Every row comes from one small tree of marks. Brackets hold a mark, then the marks that hang from it, in alphabetical order. Every link used is in the known rows. Which tree was each row made from?
Known rows:
[lopo [nese danipu]]: [  7.2  -8.8  34.0  34.5  -6.9  38.2  -1.2   3.9  40.2   5.7  18.1 -29.9
  13.5  -2.8  -9.9   8.8  21.4  20.8   8.4  26.6 -25.2  19.8  17.0  -6.6]
[sigo [funonop lopo]]: [  3.6  11.5  16.5  38.3 -15.1  30.7 -18.4  27.6  26.8  -7.3  -8.6 -42.7
  -6.3  16.0   5.3  27.2  -2.5   6.9  11.8  22.0 -28.7  29.9  17.3  18.2]
[gara [nese buno danipu [lopo nasirol]]]: [ 20.4   5.6  18.1  36.5 -15.5  14.1  17.8  29.9  70.8  19.3  50.5 -43.5
  15.8  -6.0  33.8  -2.0  10.3  43.9 -14.0  -1.3 -37.4  22.4  10.7 -14.2]
[gara [nese danipu lopo]]: [ 22.9  -8.3  22.6  42.2 -34.6  10.6  16.3  11.7  70.6  16.1  34.3 -38.2
  23.1  -2.1   5.3  -6.3   5.0  22.7 -25.4  17.7 -19.9  20.7   1.6  -8.3]
[lopo funonop nasirol [nese danipu] zisu]: [-10.6   6.2  16.2  49.1  30.6  53.1  12.8  23.3  50.7   2.7  12.1 -31.2
  17.4  -8.8   6.3  -2.3  31.1  16.2  31.4  -1.0 -48.7  21.6  12.5   8.4]
[buno gerez [nese danipu lopo]]: [  4.5  -7.6  28.9  48.0  -5.9  19.7  11.1  -2.5  78.8  -4.0   6.2 -52.8
  28.9   4.6 -15.7   6.9   0.7  17.4 -32.2   8.0 -24.9  38.7   0.1 -15.4]
[buno gerez [nese danipu [lopo zisu]]]: [ -0.3  -5.4  23.7  57.7   5.5  26.4  17.8   8.2  85.6  -9.2  -4.4 -62.2
  32.3  -2.9  -8.2   2.8   1.6   6.7 -26.6  -5.6 -33.4  32.8  -6.6  -8.9]
[sigo funonop]: [  1.5   5.9  23.9  30.3 -13.4  28.2  -1.5   7.2  19.5  -9.9   2.8 -29.6
   9.6  11.6  -0.1  16.8  -8.5  12.8  14.3   8.9 -16.8  22.0  20.8  20.2]
[nese [buno gerez] danipu [lopo zisu]]: [ 14.0 -16.5  10.5  70.1 -14.4  18.3   0.6   9.9  79.0   5.4  16.6 -49.5
  21.5   2.8  10.6   7.6  -2.4  19.7 -17.4   2.5 -63.5  24.4   2.6  -9.9]
[danipu [nese [buno gerez] [lopo nasirol]]]: [  3.6  13.5  25.8  27.8   9.1   5.3  -1.2  10.9  49.8  -9.3  33.1 -37.8
  23.0  -4.5   3.5   0.3   2.8  30.0  -5.9 -14.2 -23.2  28.4  -5.5  -2.0]
[buno gerez [nese [lopo funonop nasirol]]]: [-15.5  19.5  14.9  42.7  31.2  15.6  19.3   9.7  59.7  -1.4   2.5 -46.1
  29.4   0.8 -15.3  -3.1  10.7  27.2   0.2 -12.2 -18.0  40.5  -3.5   6.1]
[nese lopo]: [ 11.0   3.0  34.5  35.6 -11.6   2.8  14.2   4.7  37.2  -0.5   4.1 -37.4
   9.6  -4.2  -9.2  -9.7   6.4  25.1  -8.6  23.5  -6.3  21.6   6.7   2.3]
[funonop [lopo nasirol nese]]: [  0.5  18.8  31.5  21.8  21.2  30.9  -2.6  36.3  28.5  -4.1   6.1 -50.3
  -8.1  -7.6  -0.4  10.1  30.1  23.5  17.2  20.6 -26.9  22.5  17.8  -2.6]
[gerez [buno [nese lopo]]]: [ -2.9  18.7  29.0  48.4   5.0  16.2  16.6   4.3  40.0  -5.6 -29.4 -49.4
  10.3  -8.7  -7.6 -16.2  32.3  26.0  -2.5   8.2   0.2  27.8  -3.4  -7.6]
[gara nese]: [ 23.8  -1.1  28.2  22.3 -26.5  16.2  10.3   9.5  26.2   3.3  25.6 -29.7
  21.3   0.9  -5.2   3.2  -5.2  23.3   7.6   7.0  -0.6  11.5  -2.1   1.8]
[lopo zisu]: [  9.5   2.1  37.0  39.7  -3.3  26.7   9.1  10.3  24.4 -14.5  -5.7 -36.2
  11.5  -3.5  -7.4  -1.6   1.2  11.9  12.5   7.1 -13.7  12.9  -0.9   5.9]
[buno [nese lopo]]: [  2.6  10.4  34.7  33.4   4.4  13.3  19.7   6.6  46.2  -3.3  -4.5 -49.5
  19.5 -10.9 -11.5 -10.4  14.0  26.0  -9.9   5.8   8.5  30.5  -5.3  -1.7]
[gara [nese [buno gerez] danipu lopo]]: [ 25.2 -18.3   0.3  53.2 -35.3   6.0   3.7   6.1  76.4  22.6  46.4 -43.5
  29.6   8.0   8.9  12.6  -6.2  31.2 -24.5   4.7 -47.6  23.7   0.4 -18.0]
[sigo [funonop [lopo nasirol nese]]]: [-10.7  23.9  15.9  26.0  23.4  37.2  -8.5  45.6  33.6  -6.7   1.4 -50.7
  -7.2   1.4   8.2  20.5  20.9  14.0  21.0   4.4 -39.0  29.6  29.8  15.4]
[gara [nese [lopo nasirol]]]: [ 15.1  14.5  27.8  21.5  -6.5  -0.7  31.5  30.1  51.0   3.7  31.8 -43.5
  17.6 -10.4   6.3 -16.5   5.4  31.7 -15.7  -3.1  -8.2  17.9   2.5  -0.2]
[gara [nese [lopo funonop nasirol]]]: [  3.5  17.7   6.5  33.9   3.9   6.7  26.7  24.3  51.3  17.6  31.8 -31.2
  22.2  -5.4   5.7 -17.1  12.9  29.2   8.1  -3.3 -16.6  24.0  -0.4  13.2]
[gerez buno]: [ 11.5   9.5  34.7  46.2 -15.8  24.7  -3.6  -1.3   9.5 -10.1 -20.9 -29.8
  -2.0   5.2  -8.2  -1.4  23.2  22.8  16.0  24.1 -12.6  14.4   9.5  -4.2]

Which tree is each row?
[  2.3   2.0  27.9  37.6   4.0   7.0  13.2  -0.2  56.0  -8.0  -2.9 -53.3
  29.1  -0.2 -24.5   0.8  -1.4  19.8 -18.3  -0.6  -7.9  33.1  -5.6  -3.1] => [buno gerez [nese lopo]]
[ -6.0   7.8   6.3  32.7   4.2  34.6 -17.0  27.8  30.4   0.7  -4.3 -45.9
  -3.0   4.4  -2.3  24.9  12.7   6.7  21.8  17.8 -35.7  25.5  22.6  18.2] => [sigo [funonop [lopo nese]]]
[-11.6   4.8   8.7  66.5  16.0  40.6  19.8  10.8  76.5   7.1  -8.2 -44.5
  30.0  -6.5  -0.3 -10.1  20.3  12.6   3.9   0.2 -27.5  32.9 -10.0   7.9] => [buno [nese danipu [lopo funonop zisu]]]
[ 12.3 -16.9   3.3  52.7 -11.4  37.8 -32.5  12.7  56.8  13.2  20.0 -47.4
   2.2  10.1   1.2  34.1  16.7  22.5   8.0  26.5 -65.9  27.8  13.5 -19.4] => [funonop [lopo [nese [buno gerez] danipu]]]
[  6.5   6.3  18.0  47.1  15.5   7.2  17.6  27.7  56.7  -5.5  16.0 -55.5
  14.6  -7.8  14.4  -2.3   0.1  31.6  -7.3 -17.4 -51.2  21.7   4.6  -1.8] => [nese [buno gerez] [lopo nasirol zisu]]
[  4.0   1.3  -7.4  54.8  -3.0  11.7  25.5  19.2  58.7  18.3  13.3 -33.7
  31.2  -9.2  -0.6 -18.4   8.7  12.7  12.4  -8.6 -23.1  14.0 -14.1  20.3] => [gara [nese [lopo funonop zisu]]]
[  9.5  -2.2  15.8  38.4  -7.6   4.3 -11.6  -4.5  46.6  -1.1  24.8 -33.9
  31.4  -3.7  -8.8   3.9  -1.5  24.4  -4.0  -2.5 -20.2  23.7 -12.8   0.1] => [danipu [nese [buno gerez] lopo]]
[ 20.4 -17.2  21.9  51.1 -29.0  27.4 -16.1  -8.0  46.4   2.4  26.1 -31.5
  15.7  15.9   1.7  27.7  -6.3  27.7  -2.2  18.5 -47.4  25.4  12.5 -16.7] => [nese [buno gerez] danipu]
[ 11.3  -3.2  24.9  29.4 -11.6  21.6 -20.9  -9.6  22.7  -8.7  26.4 -22.8
  30.4   7.0 -10.9  17.8  -6.8  22.6  15.4  -3.8 -18.3  21.0 -10.8   1.3] => [danipu [nese [buno gerez]]]
[ -0.4  24.9  27.7  29.5   4.7  31.9  -7.5  40.1  31.2 -15.5   0.1 -48.8
 -11.6  12.2  15.0  22.9   0.0  15.6  10.7  10.5 -31.1  33.2  23.4  15.7] => [sigo [funonop [lopo nasirol]]]
[  3.7   1.8  16.3  41.2  12.0  33.0  -6.8  32.1  34.8  -4.1 -11.8 -53.1
  -0.4 -14.2  -8.4   5.2  25.7   5.7  22.1  15.9 -33.6  13.4   3.7   5.6] => [funonop [lopo nese zisu]]
[-10.2   8.7   2.3  46.6  15.2  41.6 -11.8  41.4  37.9  -3.1 -14.2 -52.1
   1.6  -2.7   1.2  18.3  13.9  -3.6  26.9   1.2 -47.8  20.1  16.7  23.0] => [sigo [funonop [lopo nese zisu]]]
[-16.6  33.7  16.6  52.1  31.8  22.5  23.3  11.8  43.3   0.2 -25.7 -42.1
  11.5  -5.8   1.6 -21.0  45.1  31.5  17.1  -4.5 -13.7  35.5   1.1   5.3] => [gerez [buno [nese [lopo funonop nasirol]]]]
[ -6.2  11.4  18.3  62.0  16.5  32.5  23.9  26.1  71.4   0.8   9.4 -36.1
  15.3  -5.9  17.7 -14.9  19.0  18.4   2.0   5.4 -47.3  26.9   7.5   7.8] => [nese danipu [lopo funonop nasirol zisu]]
[  4.0  -5.8  -1.8  63.4 -14.4  24.4  -2.6  -2.6  60.0  26.1  24.4 -22.6
  12.9   5.4  13.3   0.5  18.8  37.6  11.2  22.7 -42.2  30.3   9.4  -0.5] => [nese buno danipu [lopo funonop]]
[  4.7   7.6  37.2  53.4  -7.6  46.9   1.1  -3.2  39.3  -9.0 -22.0 -40.8
  10.6   6.2  -5.9   4.0  29.9  20.6   3.5  17.4 -12.2  27.5   2.3 -17.9] => [gerez [buno [nese danipu]]]
[  7.3  19.9  38.3  35.9  11.3  31.8   3.2  45.6  35.7 -20.9  -9.5 -56.7
  -9.2  -4.6  11.0   6.5  14.1  14.9   9.2   9.5 -30.0  18.4   3.0   4.8] => [funonop [lopo nasirol zisu]]
[  6.1  -5.8  20.2  36.4   8.5  36.2  -4.6  12.9  51.1   3.0  37.2 -39.8
  16.0   1.3   8.8  21.2  14.0  34.4   8.6   0.8 -59.3  26.9  22.5 -17.9] => [lopo nasirol [nese [buno gerez] danipu]]
[ -0.4   9.3  20.7  28.9  34.5  33.9   9.9  33.2  29.0  -1.7  12.4 -45.6
  11.8 -22.8  16.6  -1.1  24.1  32.9  35.3 -17.7 -39.7  11.2  12.2   1.2] => [lopo nasirol [nese buno] zisu]
[ -7.1  -3.4   6.8  61.4   2.6  27.7   5.2  -8.2  76.6   8.0   5.3 -38.9
  34.2  12.0 -17.0   6.9   8.7  16.9 -12.7   8.0 -32.4  40.9  -2.8  -1.0] => [buno gerez [nese danipu [lopo funonop]]]
[ -6.2   5.9  -3.9  56.0  12.3  24.1   0.3   7.7  44.1  10.0  12.5 -22.1
  30.4 -13.9   5.1 -16.1  19.5  19.4  28.4 -12.8 -21.8  20.1 -19.8  20.5] => [danipu [nese buno [lopo funonop zisu]]]
[ -8.5  21.6   1.9  29.1  20.6  37.2 -14.8  48.0  33.6   7.2  13.2 -51.0
  -6.6  -0.7  25.6  28.5  19.8  31.4  30.8  -0.7 -50.5  28.9  33.1  10.5] => [sigo [funonop [lopo nasirol [nese buno]]]]
[ -1.1   2.9   6.4  58.9   9.2  17.7  14.8  10.7  44.5   6.0  -5.8 -31.5
  17.1  -6.5  -7.3 -16.0  13.6  17.2  14.0   7.1 -26.6  19.2  -4.2  20.5] => [nese [lopo funonop zisu]]
[ -3.9  25.1  38.9  51.9  12.0  29.7  21.9  15.8  65.1 -10.4 -14.9 -55.8
   5.4  -6.5  11.3 -12.1  39.4  29.2 -15.9   3.1 -20.8  36.8   6.9 -18.3] => [gerez [buno [nese danipu [lopo nasirol]]]]
[ 21.5  -2.3   7.1  36.0 -24.0  -0.1  11.4  15.8  48.4  23.6  34.3 -39.3
  21.5  -7.9  12.4  -6.1   1.4  41.5  -1.7   0.1 -16.0  14.9  -2.3  -4.7] => [gara [nese buno lopo]]
[  7.8  -7.3  36.5  41.7  -9.4  36.7  -0.4  -7.8  54.9 -11.7   5.9 -43.8
  30.7  13.7 -17.3  22.2  -1.2  16.4 -13.3  11.2 -19.4  31.9  -2.0 -14.5] => [buno gerez [nese danipu]]
[ 13.2   7.7  26.1  42.3  -2.3  16.8  34.0  38.9  80.8   0.8  30.9 -52.4
  20.6 -12.9  21.8 -12.9   6.3  17.4 -21.9  -8.4 -34.2  19.2   1.5  -4.2] => [gara [nese danipu [lopo nasirol zisu]]]
[-10.0  14.6  17.3  26.5  32.2  32.4   9.0  14.9  19.3   4.4  13.6 -22.4
  14.9  -8.4  -8.7  -3.8  29.7  28.1  39.5   4.7 -21.0  21.3  14.4  13.6] => [lopo funonop nasirol nese]
[  7.3  -6.4  -5.3  64.8 -12.4  23.7  19.3  15.9  77.0  23.0  22.4 -32.4
  30.9  -4.6   7.9 -11.4  10.8  11.2  -0.8   1.7 -39.2  16.8  -9.3  10.8] => [gara [nese danipu [lopo funonop zisu]]]
[ -1.4  10.5  30.6  42.6  18.1  18.4  27.0  17.2  54.7  -8.1 -15.2 -57.7
  23.7 -18.9  -6.3 -17.4  13.4  16.5  -5.1  -9.7  -2.6  25.7 -13.9   6.0] => [buno [nese [lopo zisu]]]
[ -3.9  -2.2  -6.3  40.4  10.7  32.3  -9.4   0.2  17.5  26.0  16.3 -17.3
  16.2  -3.8  -4.2   5.7  27.5  37.2  52.9  10.2 -28.6  16.6  13.1   9.2] => [lopo funonop [nese buno]]
[ 13.6  -7.4   9.1  45.7  -9.1  41.7 -25.4  19.0  46.3  17.9  17.9 -43.7
  -5.3   0.2  12.6  24.7  29.3  29.7  17.2  31.4 -51.4  25.2  17.8 -17.0] => [funonop [lopo [nese buno danipu]]]
[  7.2 -22.3   5.5  55.3   3.6  41.2  -8.7   8.2  56.4   6.1  20.9 -42.6
  26.0  -0.9  -0.4  19.9  10.2  17.4  14.3  -1.2 -65.8  16.1  10.4 -10.6] => [lopo [nese [buno gerez] danipu] zisu]
[  4.9  -2.7  11.5  46.6   2.6  10.0  -3.8   8.3  53.6  -5.8  14.8 -41.5
  34.4  -9.5  -5.0  -2.4  -2.0  12.9  -2.0 -17.9 -30.0  18.2 -19.0   5.8] => [danipu [nese [buno gerez] [lopo zisu]]]
[ 29.3 -19.3  10.3  44.0 -39.0  22.4  -9.3  -0.4  55.8  15.3  47.4 -32.0
  30.7  15.7   7.4  25.4 -10.7  29.4  -6.2   3.6 -44.2  17.2   2.8 -15.4] => [gara [nese [buno gerez] danipu]]
[ -8.4   4.9 -11.5  49.6  14.1  44.8 -20.3  42.8  37.7   6.7  -2.8 -53.2
   0.5  -4.8  19.6  24.8  15.3  11.8  37.3  -4.5 -59.1  20.9  18.3  17.6] => [sigo [funonop [lopo [nese buno] zisu]]]
